Each row was made from one small tree. The marks that hang from a mark follow it in brackets, in the order of their numbers. Every link used is in the known rows. Write each row's tree.
Known rows
q_756[q_899[q_540[q_597[q_454]]]]: [  5.8  -2.9  13.4 -19.5   3.5 -10.1   7.4  -5.6   6.8  -8.8  -2.2  27.8
   2.2   4.2 -19.0  20.8   7.0  15.3  32.1 -21.1]
q_597[q_454[q_501[q_79]] q_540 q_756[q_899]]: [  4.4  43.3  23.2 -28.7  13.7  -3.2  -9.9 -22.4  40.2 -48.0 -24.7  59.4
 -22.0   1.9 -22.2  24.9 -18.0  -1.2  35.4 -30.8]
q_79[q_899]: [ 16.0 -22.0   6.8  -4.8 -10.7 -19.8  -1.6 -21.9  11.9 -14.3  -1.0  10.7
 -31.3  -1.2 -15.5  19.2 -10.6  11.4  25.3  -3.0]
q_756[q_899]: [ 12.9 -17.5   4.5 -14.5  -1.3 -13.9  14.6 -30.6  -1.0 -13.0  25.7  29.3
 -38.6  -3.5 -21.6  16.6  -7.4   9.5  20.6 -28.5]
q_79[q_899[q_454 q_540[q_597[q_756]]]]: [  4.8   1.1   8.6  -4.0 -14.0  -9.4 -21.2   1.0  19.5 -18.5 -27.7   7.4
  15.8   1.2 -11.7  17.0  17.7   5.3  39.9  -1.5]
q_540[q_597[q_454[q_501[q_79[q_899]]] q_756]]: [ -2.6  19.7  16.0 -14.8  -5.4  -6.6 -36.0 -10.9  39.4 -28.7 -33.8  43.5
 -27.4   9.8 -11.3  31.8 -22.3   3.4  42.8  -1.6]
q_540[q_597[q_454 q_756]]: [ 11.8  23.1   3.8 -17.6   4.6   6.5 -29.3   2.4  10.3 -18.0   6.9  35.4
   6.4   7.3  -5.5  28.3   9.0   8.1  33.4  -5.9]
q_79[q_597[q_454 q_756] q_899[q_540]]: [  2.3  -7.7  12.3   5.5  -1.5  -6.0 -16.6   2.7  26.3 -38.7 -35.4  10.5
   7.4   4.7  -4.8  23.1   9.6  18.6  35.5  -0.8]
q_756[q_899[q_454]]: [ 23.2   6.8  10.9 -10.7   0.5 -15.2  15.0 -28.6  -5.7 -11.6  27.9  17.5
 -34.4  -8.9 -23.3  14.4  17.6  10.4  17.0 -19.5]
q_79[q_899[q_454[q_501]]]: [ 20.4  34.3  10.8  -6.2 -10.4 -11.9   0.6 -22.2   3.4  -9.4 -17.3   8.1
 -24.9  -8.1 -21.6  13.1  -4.0   7.5  29.6   6.0]
q_540[q_597[q_454[q_501[q_79]] q_756[q_899]]]: [ -3.3  24.3  14.1 -24.1   3.1  -1.0 -19.5 -21.2  25.5 -27.1  -8.4  62.6
 -35.9   8.5 -17.7  30.0 -17.6   1.3  38.4 -26.3]
q_501[q_79[q_899] q_454[q_597[q_756]]]: [  2.7 -15.1  32.6  11.1  -5.1  -2.1 -38.3 -34.3  36.3  -8.3  -8.4  24.4
 -37.6  -3.4  -4.6  36.1  -3.8  -3.3  34.2  -7.2]
q_540[q_597[q_454]]: [ 20.6  12.2   7.6 -18.4   5.7  -1.7 -16.8  -5.7   3.0   5.1   6.6  26.0
  -0.7   4.7  -9.5  26.5   8.9  10.7  28.5  -3.6]
q_899[q_454[q_501 q_597] q_540]: [ 18.6  64.1  24.2  -7.2   1.4  21.1  -3.6 -20.0  -4.8  17.6 -42.1   7.2
  13.4 -19.2 -21.8   3.3  21.6   2.5  33.2 -12.1]
q_454[q_501 q_597[q_540]]: [ 25.8  42.0  15.2 -18.1   0.9  23.9  -3.8 -30.7  15.0  15.4 -36.3  31.8
   8.3  -5.3 -15.1  14.4 -14.1  -0.2  35.7 -27.1]
q_454[q_501[q_79] q_597]: [ 13.5  21.3  24.2 -10.4   1.1  14.0 -19.4 -42.6  13.5  15.4 -29.0  35.9
 -36.3 -10.3 -18.6  16.4 -10.4  -6.6  30.3 -22.8]
q_501[q_79 q_454[q_597[q_540]]]: [ 25.9   1.1  38.3  -4.8  10.3   3.9 -32.0 -41.2  33.2  25.9 -20.7  26.5
 -11.3  -7.8  -8.4  31.6   6.2 -12.5  30.8 -20.9]
q_597[q_540 q_756[q_899]]: [ 12.0  -1.4   4.1 -20.9   1.6  -4.7   3.9 -21.7  24.6 -36.3   5.4  43.6
  -3.7   3.0 -16.8  19.4 -10.6   3.5  30.5 -37.2]

Which tree is each row?
[ -1.5  37.3   2.9 -23.6   0.1   7.9  -7.1 -10.1   7.4 -25.7   6.1  53.7
 -17.0   9.3 -14.6  26.7 -19.2  11.2  38.8 -24.1] => q_540[q_597[q_454[q_501] q_756[q_899]]]
[ 34.5  66.9  20.4 -14.5   3.0  22.4  -2.8 -28.2  11.3  17.5 -31.6  18.7
  10.0 -11.2 -17.4  12.4  10.5   0.6  32.7 -18.1] => q_899[q_454[q_501 q_597[q_540]]]
[ 28.0 -29.9  25.8   0.4   9.3 -11.2 -38.2 -40.8  31.2  25.6 -30.6  26.3
 -11.7   0.5  -4.2  34.6   4.3 -13.4  29.6 -20.4] => q_501[q_79[q_597[q_540]] q_454]
[  1.6  24.5  32.5 -12.8   2.9 -18.0 -11.9 -14.0  31.5 -26.5 -58.8  18.9
 -21.1  -5.5 -24.2  15.8 -10.3   4.9  35.9   4.2] => q_597[q_454[q_501[q_79[q_899[q_540]]]]]
[ 16.8  11.4  34.9  -4.7   9.4  12.3 -43.8 -33.2  39.3   4.1 -21.2  35.4
  -4.4  -5.3  -4.5  33.2   6.1 -15.1  35.6 -23.4] => q_501[q_79 q_454[q_597[q_540 q_756]]]
[ 15.5   8.7  17.3 -11.5   1.7 -15.9  17.4 -19.2  -4.1 -12.2  -0.6   9.3
  -8.6 -12.9 -27.9   6.2  24.9   8.5  22.3 -20.8] => q_756[q_899[q_454 q_540]]
[  6.6  24.8  27.9 -17.3   3.6 -14.6   4.8 -33.9   9.3  -9.8 -35.1  27.7
 -32.6 -15.2 -34.6   5.6   7.2  -5.6  29.0 -25.8] => q_756[q_899[q_454[q_501[q_79]] q_540]]
[ 12.8  61.2  23.8 -28.5  16.2   5.4 -31.6 -13.4  40.0 -35.9 -44.9  50.5
   3.4  -1.2 -16.8  22.0  -8.4  -7.5  37.5 -14.4] => q_597[q_454[q_501[q_79]] q_540 q_756]
[  7.1 -24.0  20.3  10.5  -6.3 -17.0 -29.2 -18.2  35.9 -25.7 -48.6   8.0
 -12.6  -4.1 -11.5  18.6  23.7   0.8  31.7  -7.2] => q_501[q_79[q_597[q_756] q_899[q_454 q_540]]]
[ 12.8  -6.6  10.5 -14.4  -4.4 -11.6   7.3 -16.7  -0.4   6.3  -1.0  16.4
  -2.6  -4.0 -22.9  13.1  21.1   6.6  29.4 -24.4] => q_756[q_899[q_454 q_540[q_597]]]
[  7.5  52.7   6.6 -17.9  -4.7  14.5 -26.9  -3.0   0.7   0.2 -43.4  25.8
  27.9  -5.2 -16.9   9.2  13.3  -7.0  44.0 -11.2] => q_899[q_454[q_501] q_540[q_597[q_756]]]
[  9.1  45.9  13.7 -23.8   4.2   7.0 -14.6  -0.1   0.3   7.5 -42.5  26.7
  19.5  -0.1 -17.2  14.7  -0.2   4.7  41.5  -5.8] => q_899[q_540[q_597[q_454[q_501]]]]
[ 11.3  50.2  14.5   2.2 -11.7  15.6 -11.0 -21.1  15.1 -17.8 -16.8  16.1
 -16.1  -7.2 -12.8  17.1   0.4  10.2  36.0  -4.1] => q_79[q_899[q_454[q_501 q_597[q_756]]]]
[ 22.6  -2.1   3.9  -5.6   0.7  -1.2  -2.6 -23.9  22.3 -21.8   0.0  30.3
  -1.7   2.8  -9.8  22.6  16.6   7.2  27.5 -35.4] => q_79[q_597[q_540 q_756[q_899[q_454]]]]
[ 11.2   5.0  11.2 -13.1   0.3  15.6   4.7 -27.2  28.9 -23.0   4.0  41.3
  -7.7   1.1 -12.6  21.9  -6.5   7.2  32.4 -45.1] => q_454[q_597[q_540 q_756[q_899]]]
[ -3.7  -4.9   8.0 -14.7  -0.6  -6.0   3.2 -13.1   7.2 -37.6  -4.8  31.9
  -4.1  -4.9 -21.1  10.1   0.7   4.8  31.5 -33.7] => q_597[q_756[q_899[q_540]]]
[ 20.8 -11.1  23.2  -2.1  -5.4 -29.7 -14.0 -29.2  25.6 -15.8  -8.9   7.7
 -46.4  -8.4 -21.2  19.6  13.3   2.6  20.2   4.2] => q_501[q_79[q_899[q_454]]]
[ -1.9  37.6  20.3 -21.3   9.4  -4.7  -9.7 -22.8  21.4 -45.9  -6.8  55.6
 -47.6  -1.5 -23.6  22.9 -14.8   2.2  31.0 -22.4] => q_597[q_454[q_501[q_79]] q_756[q_899]]
[ -1.0 -21.1  23.5   5.4   2.1 -16.1 -30.8  -8.2  44.9 -38.7 -48.7  18.0
 -13.7   3.5  -8.0  26.0   9.8   9.3  34.4  -4.7] => q_501[q_79[q_597[q_454 q_756] q_899[q_540]]]
[ 15.8  11.6   8.6   1.3  -4.2  -5.9  -5.5 -18.0  14.1  -9.8 -27.5  17.0
 -29.1   5.7  -8.9  25.7 -15.2  20.1  31.8   2.5] => q_79[q_597[q_454[q_501]] q_899]
[ 10.7  31.6   5.7 -15.7   7.4  10.6  -1.0 -16.4  26.7 -32.0 -22.6  48.6
  -3.8   9.7  -9.9  26.4 -16.1  11.9  37.0 -33.1] => q_79[q_597[q_454[q_501] q_540 q_756[q_899]]]
[ -6.5  31.2  14.9 -11.6  -4.3  22.9   6.7 -23.8   8.0 -16.6 -27.3  39.4
  -4.2  -7.3 -21.0   8.5 -12.4   4.9  40.4 -41.2] => q_454[q_501 q_597[q_756[q_899[q_540]]]]
[  5.8 -33.2  -4.7  -0.6  -3.8  -1.1  -4.8 -27.9   7.8 -22.3  12.5  38.9
 -29.3   5.6  -8.8  23.5  -5.1   9.7  25.9 -37.9] => q_79[q_597[q_756[q_899]]]
[ 21.2 -20.6  17.8   4.6  -4.5 -14.4 -30.8 -26.0  54.1 -26.2 -38.2  20.8
 -14.6   3.5  -6.9  28.0  12.7  -0.3  31.7 -13.8] => q_501[q_79[q_597[q_540 q_756] q_899[q_454]]]
